Every row comes from one small tree of marks. Brackets hold a mark, then the marks that hang from it, in the order of their numbers. Every link used is in the known rows. Which tree was each row made from?
Known rows:
(K542 K511 (K659 K328)): -2.6 23.5 -8.5 -19.7 -15.0 -3.6 15.3 5.8 -11.3 -6.1 -1.2 -4.0 -1.2 21.0
 -14.8 12.6 22.8 13.4 -15.0 15.8 17.8 35.3
(K659 (K996 (K507 K343) K569)): -3.4 -31.9 -27.7 -1.4 -7.4 -7.4 -7.1 20.7 -3.9 -32.7 -19.5 9.6 2.4 -13.6
 4.9 9.1 -34.3 -31.5 5.6 -0.3 21.6 -27.8
(K328 K511 (K569 K343) K659): -53.5 17.9 9.8 -55.5 -22.7 24.1 9.4 25.9 0.0 -60.0 -18.9 -7.7 -6.1 1.0
 2.9 23.3 -26.2 -8.6 -1.2 -22.0 9.8 -4.7
(K343 (K659 (K996 (K569 K542)))): -33.9 -27.3 -10.7 4.5 -25.1 13.8 13.1 -6.7 -7.0 -23.1 -15.9 8.4 10.8
 12.1 -5.1 6.8 -41.6 -9.4 -30.8 -15.1 6.6 -29.5
(K343 (K659 (K328 K511) K996)): -21.4 -24.5 -24.3 -9.2 -8.5 20.6 5.4 10.8 2.0 -30.2 -14.2 -4.1 -4.5 19.7
 -25.3 20.2 -45.3 -9.3 -25.7 -27.6 8.7 -5.4
(K511 (K542 K659)): -6.1 14.2 -6.6 -23.2 -11.1 3.3 -10.7 -17.4 1.1 -6.4 -1.0 -3.0 1.7 23.3
 11.0 15.0 16.4 -9.6 -42.5 2.0 6.7 -3.0
(K343 K659): -26.5 -17.4 -10.8 -3.0 -22.3 27.2 14.5 6.2 -10.2 -13.2 0.2 6.0 13.9 15.3
 -0.5 8.7 -26.4 -21.5 -39.6 -4.3 15.6 -13.9
(K511 (K542 (K659 (K328 (K507 K996) K569)))): 10.1 1.6 -4.1 -37.9 10.2 -6.9 -29.9 -1.8 13.6 6.9 -6.1 -12.6 -11.5 13.8
 5.2 24.1 7.3 -5.3 -30.4 -4.2 5.6 23.4
(K542 K511 (K659 (K328 K507) (K996 K569))): 3.6 -1.7 -15.8 -29.2 -18.7 -18.5 11.5 14.3 0.4 -17.7 -2.3 -9.9 -13.7
 17.9 -13.6 15.9 8.2 24.1 -6.2 4.7 10.2 36.9
(K511 (K542 (K659 (K328 K507) (K996 K569)))): 10.3 -6.1 -15.9 -33.5 -9.0 -18.2 -24.1 -5.6 13.1 -10.4 -7.2 -1.6 -11.3
 24.0 6.1 14.4 2.1 -0.7 -31.8 -15.6 1.7 5.5
(K507 K343 (K542 K511 K659) K996): 44.6 15.4 4.9 10.6 28.7 -0.7 9.9 -16.7 -18.6 8.7 8.7 -23.9 -1.1 -7.6 2.4
 35.4 3.9 -10.5 9.7 25.6 28.7 25.7
(K542 K511 (K659 (K328 K569))): -17.2 22.8 -2.5 -27.4 -13.4 -4.3 12.4 13.5 -11.5 -8.1 -6.5 1.4 -0.2 16.4
 -14.6 11.9 23.6 18.8 -8.3 10.8 13.8 41.3
(K343 K511 K659): -10.0 -12.4 -1.0 9.1 -21.1 26.1 34.5 -7.2 -15.6 -10.3 8.1 0.8 -1.9 17.9
 -2.6 18.2 -22.1 -22.3 -41.1 -0.9 7.9 0.3
(K569 (K343 K511 (K659 K328 K996)) K542): -16.2 15.6 -9.7 15.3 -16.7 8.7 40.2 -42.0 2.3 -21.9 -29.9 1.9 -4.4 -0.6
 -30.0 15.7 -45.3 -23.7 -31.2 -30.8 6.6 5.7
(K542 (K659 (K328 K511))): -13.6 8.6 -5.4 -34.8 -12.8 7.6 0.4 17.8 -8.6 -17.9 -7.7 -7.5 -2.2 25.2
 -14.7 14.1 -5.6 -1.7 -18.2 -7.8 14.0 18.0
(K328 (K659 K996)): -19.7 -7.6 -12.7 -21.2 -13.9 13.5 0.1 15.2 -4.0 -47.3 -15.0 -7.7 -6.5
 13.9 -10.8 21.6 -32.0 -5.9 -29.2 -0.9 2.1 -19.0
(K542 K511 (K659 (K328 K569) K996)): -16.2 13.0 -15.0 -18.4 -5.5 -10.2 11.7 6.5 -4.3 -21.3 -18.2 -6.8 -8.7
 11.2 -31.9 17.4 10.3 26.0 -6.4 3.8 4.4 41.5
(K569 K343 (K542 K511)): -31.3 49.9 0.8 -11.4 -24.6 11.8 30.2 -20.8 13.0 -26.0 -29.9 -6.4 8.1
 -15.3 -12.4 20.0 -7.9 -11.9 -6.8 -0.3 30.7 11.3
(K569 K343 (K542 (K659 K328 (K996 K507)))): -23.4 21.6 -20.2 -6.7 -13.3 -16.1 14.8 -21.2 1.9 -19.3 -39.5 0.9 5.1
 -0.4 -34.5 3.6 -22.7 -15.4 -21.4 -11.8 13.5 0.1
(K996 (K569 (K343 K511 (K659 K328)) K542)): -18.7 6.9 9.7 -1.8 -36.1 3.2 31.7 -22.5 -8.8 -7.7 -16.9 20.8 3.9 6.2
 10.5 0.4 -26.5 -26.0 -20.0 -23.6 15.8 -5.7
(K507 (K343 K511)): 16.0 15.9 -0.6 2.7 -2.3 19.2 19.7 -4.0 -10.7 -24.4 -1.1 -5.5 -6.0 -13.5
 -2.5 27.1 -20.7 -37.5 -7.7 -1.3 21.1 14.1
(K569 (K343 K511 (K659 K328 (K996 K507))) K542): -16.7 4.7 -17.4 17.0 -16.5 -0.7 34.2 -33.5 -0.3 -16.4 -28.8 4.5 -3.5 2.5
 -29.0 13.2 -44.2 -30.0 -30.9 -19.4 10.7 -8.9
(K328 (K507 K542 K996) (K569 K343) K659): -2.2 2.0 12.5 -38.1 5.8 5.2 -6.8 14.8 14.1 -20.9 -10.1 -21.2 -6.2 -11.1
 12.5 34.4 -34.2 -19.5 -8.0 -1.2 14.6 1.5
(K343 (K511 (K542 K659))): 8.3 16.8 3.8 -9.9 -10.7 4.9 9.8 -26.7 -4.1 -6.2 4.8 -9.9 -13.4 22.5 7.7
 24.7 16.1 -11.8 -42.1 6.4 2.0 12.0

Write each row's tree:
-8.9 -0.3 -9.6 9.4 -12.5 13.2 24.3 -17.1 -17.7 -29.1 -4.1 5.4 6.4 -3.9
 -7.5 16.3 -28.8 -8.5 -3.2 -10.1 17.8 -8.4
(K507 (K343 (K659 (K996 (K569 (K542 K511))))))
6.8 -21.2 5.6 7.8 2.3 18.8 6.9 -12.3 -21.2 -2.7 -3.9 5.7 8.2 -10.6 15.0
 11.8 -38.2 -31.6 -4.0 -7.4 22.3 -17.3
(K507 (K343 K659) (K996 (K569 K542)))
-13.4 -0.5 9.7 -12.6 -11.5 -1.2 14.7 -16.2 -4.9 -4.1 -26.4 -4.1 2.9
 -10.5 12.6 5.8 -14.4 -16.0 -5.5 -2.8 15.5 0.8
(K507 (K996 (K569 K343 (K542 K659))))
-45.5 10.4 5.7 -59.4 -15.1 23.2 -8.6 28.7 13.6 -68.7 -16.8 -29.1 -11.7
 10.1 -33.5 44.8 -49.0 12.6 -14.5 -16.5 0.4 -5.1
(K328 K507 K511 (K569 K542) (K659 K996))
-40.5 18.7 -7.2 -39.9 -5.5 4.2 1.6 -14.5 17.9 -43.7 -25.9 -15.4 -12.3
 -1.3 -5.4 26.2 -7.4 -1.7 -8.8 -32.4 -1.2 8.7
(K328 (K511 (K542 (K659 K996))) (K569 K343))
16.4 -3.1 -18.0 -7.9 3.3 -0.5 -5.7 -7.6 -8.7 -40.1 -0.3 -4.7 -19.8 12.3
 1.2 31.9 -20.6 -23.5 -25.6 5.3 2.7 -27.6
(K328 (K659 (K996 (K507 (K343 (K511 K542))))))
17.8 -2.0 -19.2 -2.1 1.7 -16.5 -2.5 -21.1 0.4 -5.0 -7.3 -3.8 -20.3 24.8
 -7.3 23.5 5.6 -12.3 -39.2 5.2 0.4 4.6
(K343 (K511 (K542 (K659 K328 (K996 K507)))))
0.9 -5.9 -2.4 4.7 -13.5 21.2 14.5 -29.0 -2.8 -3.0 12.1 1.3 -7.4 25.1
 14.4 23.6 -8.4 -24.0 -52.0 -6.2 5.5 -9.0
(K343 (K511 K542) K659)
0.7 15.4 -10.9 10.5 -2.6 -3.2 22.3 -23.6 -19.3 -22.4 -12.5 -10.4 -2.2
 1.6 -34.9 22.1 -19.2 -14.6 -22.0 8.2 8.2 0.8
(K569 (K542 (K659 (K996 (K507 (K343 K511))))))
12.3 15.5 -5.6 -11.2 18.2 -4.4 -10.0 2.3 -8.6 -23.2 -11.4 -8.5 0.3 0.4
 -22.6 28.8 -23.7 -11.1 8.0 -19.2 14.8 14.6
(K507 K343 (K542 (K659 (K328 K511 K569) K996)))
-3.0 -26.0 -18.8 4.0 -9.9 -16.4 -6.7 19.0 9.0 -15.5 -14.7 3.1 4.2 4.1
 10.3 21.8 -15.6 -9.8 2.2 21.4 26.8 -24.9
(K659 (K996 (K507 (K542 K511)) K569))
-2.5 16.3 8.3 -42.6 -20.8 0.2 -3.8 10.5 -11.0 -21.5 -1.3 -1.0 2.8 10.5
 -4.5 15.6 -17.4 -8.3 -0.6 -17.8 21.6 10.4
(K996 (K569 (K542 (K659 (K328 (K507 K343) K511)))))
-9.6 13.5 18.3 -55.0 9.6 28.7 -12.6 23.3 -1.4 -49.4 -2.1 -32.8 -14.0
 -8.4 -13.1 49.7 -45.6 -8.2 7.6 -11.5 14.1 5.2
(K328 (K507 K343 K996) K511 (K569 K542) K659)
13.8 0.2 -3.7 15.5 3.3 19.4 4.6 -8.9 -16.4 -4.3 8.8 5.2 20.3 0.7 6.1
 19.8 -33.6 -39.9 -19.2 -7.2 27.7 -20.3
(K507 (K343 K659) K542)
-10.7 -40.9 -19.7 14.4 -15.3 -4.1 9.7 7.2 -6.7 -8.2 1.0 8.7 9.6 18.2 9.3
 14.5 -22.7 -8.1 -15.8 14.5 20.9 -33.7
(K343 (K659 (K996 (K507 (K542 K511)) K569)))
0.5 -7.3 -12.9 -34.3 -9.6 -9.2 -11.0 19.2 32.3 -32.7 -25.8 -11.1 -9.1
 -4.3 0.1 28.1 -47.3 -19.9 10.2 -35.7 23.4 2.5
(K659 (K328 (K507 K542) K511) (K996 (K569 K343)))
18.1 -21.5 -10.4 -0.3 -3.5 6.1 -0.8 4.2 -0.5 -17.1 10.0 -4.4 7.8 -2.3
 5.5 23.7 -45.6 -29.9 -12.5 -15.8 20.0 -15.0
(K328 (K507 (K343 (K659 (K996 K569))) K542))
40.8 18.3 6.4 1.2 34.5 -9.4 -2.2 -6.6 -14.9 13.1 -1.1 -12.7 -1.9 -8.9
 -1.9 31.7 6.1 -5.3 18.6 15.1 25.9 37.2
(K507 K343 (K542 K511 (K659 (K328 K569))) K996)
30.4 -19.4 -1.3 21.6 16.2 25.6 27.7 -16.6 -21.9 -5.3 9.5 -12.0 -12.1
 -10.9 1.6 28.8 -33.6 -37.3 -13.8 -1.2 14.4 10.5
(K507 (K343 K511 K659) K996)
22.0 10.4 -16.0 -19.7 14.5 -4.7 -17.6 -1.8 23.3 -29.2 -14.9 -9.5 -22.4
 -11.6 -17.0 38.5 -28.7 -20.9 -10.0 -28.3 6.4 27.5
(K659 (K328 (K507 (K343 (K511 K542))) K569) K996)
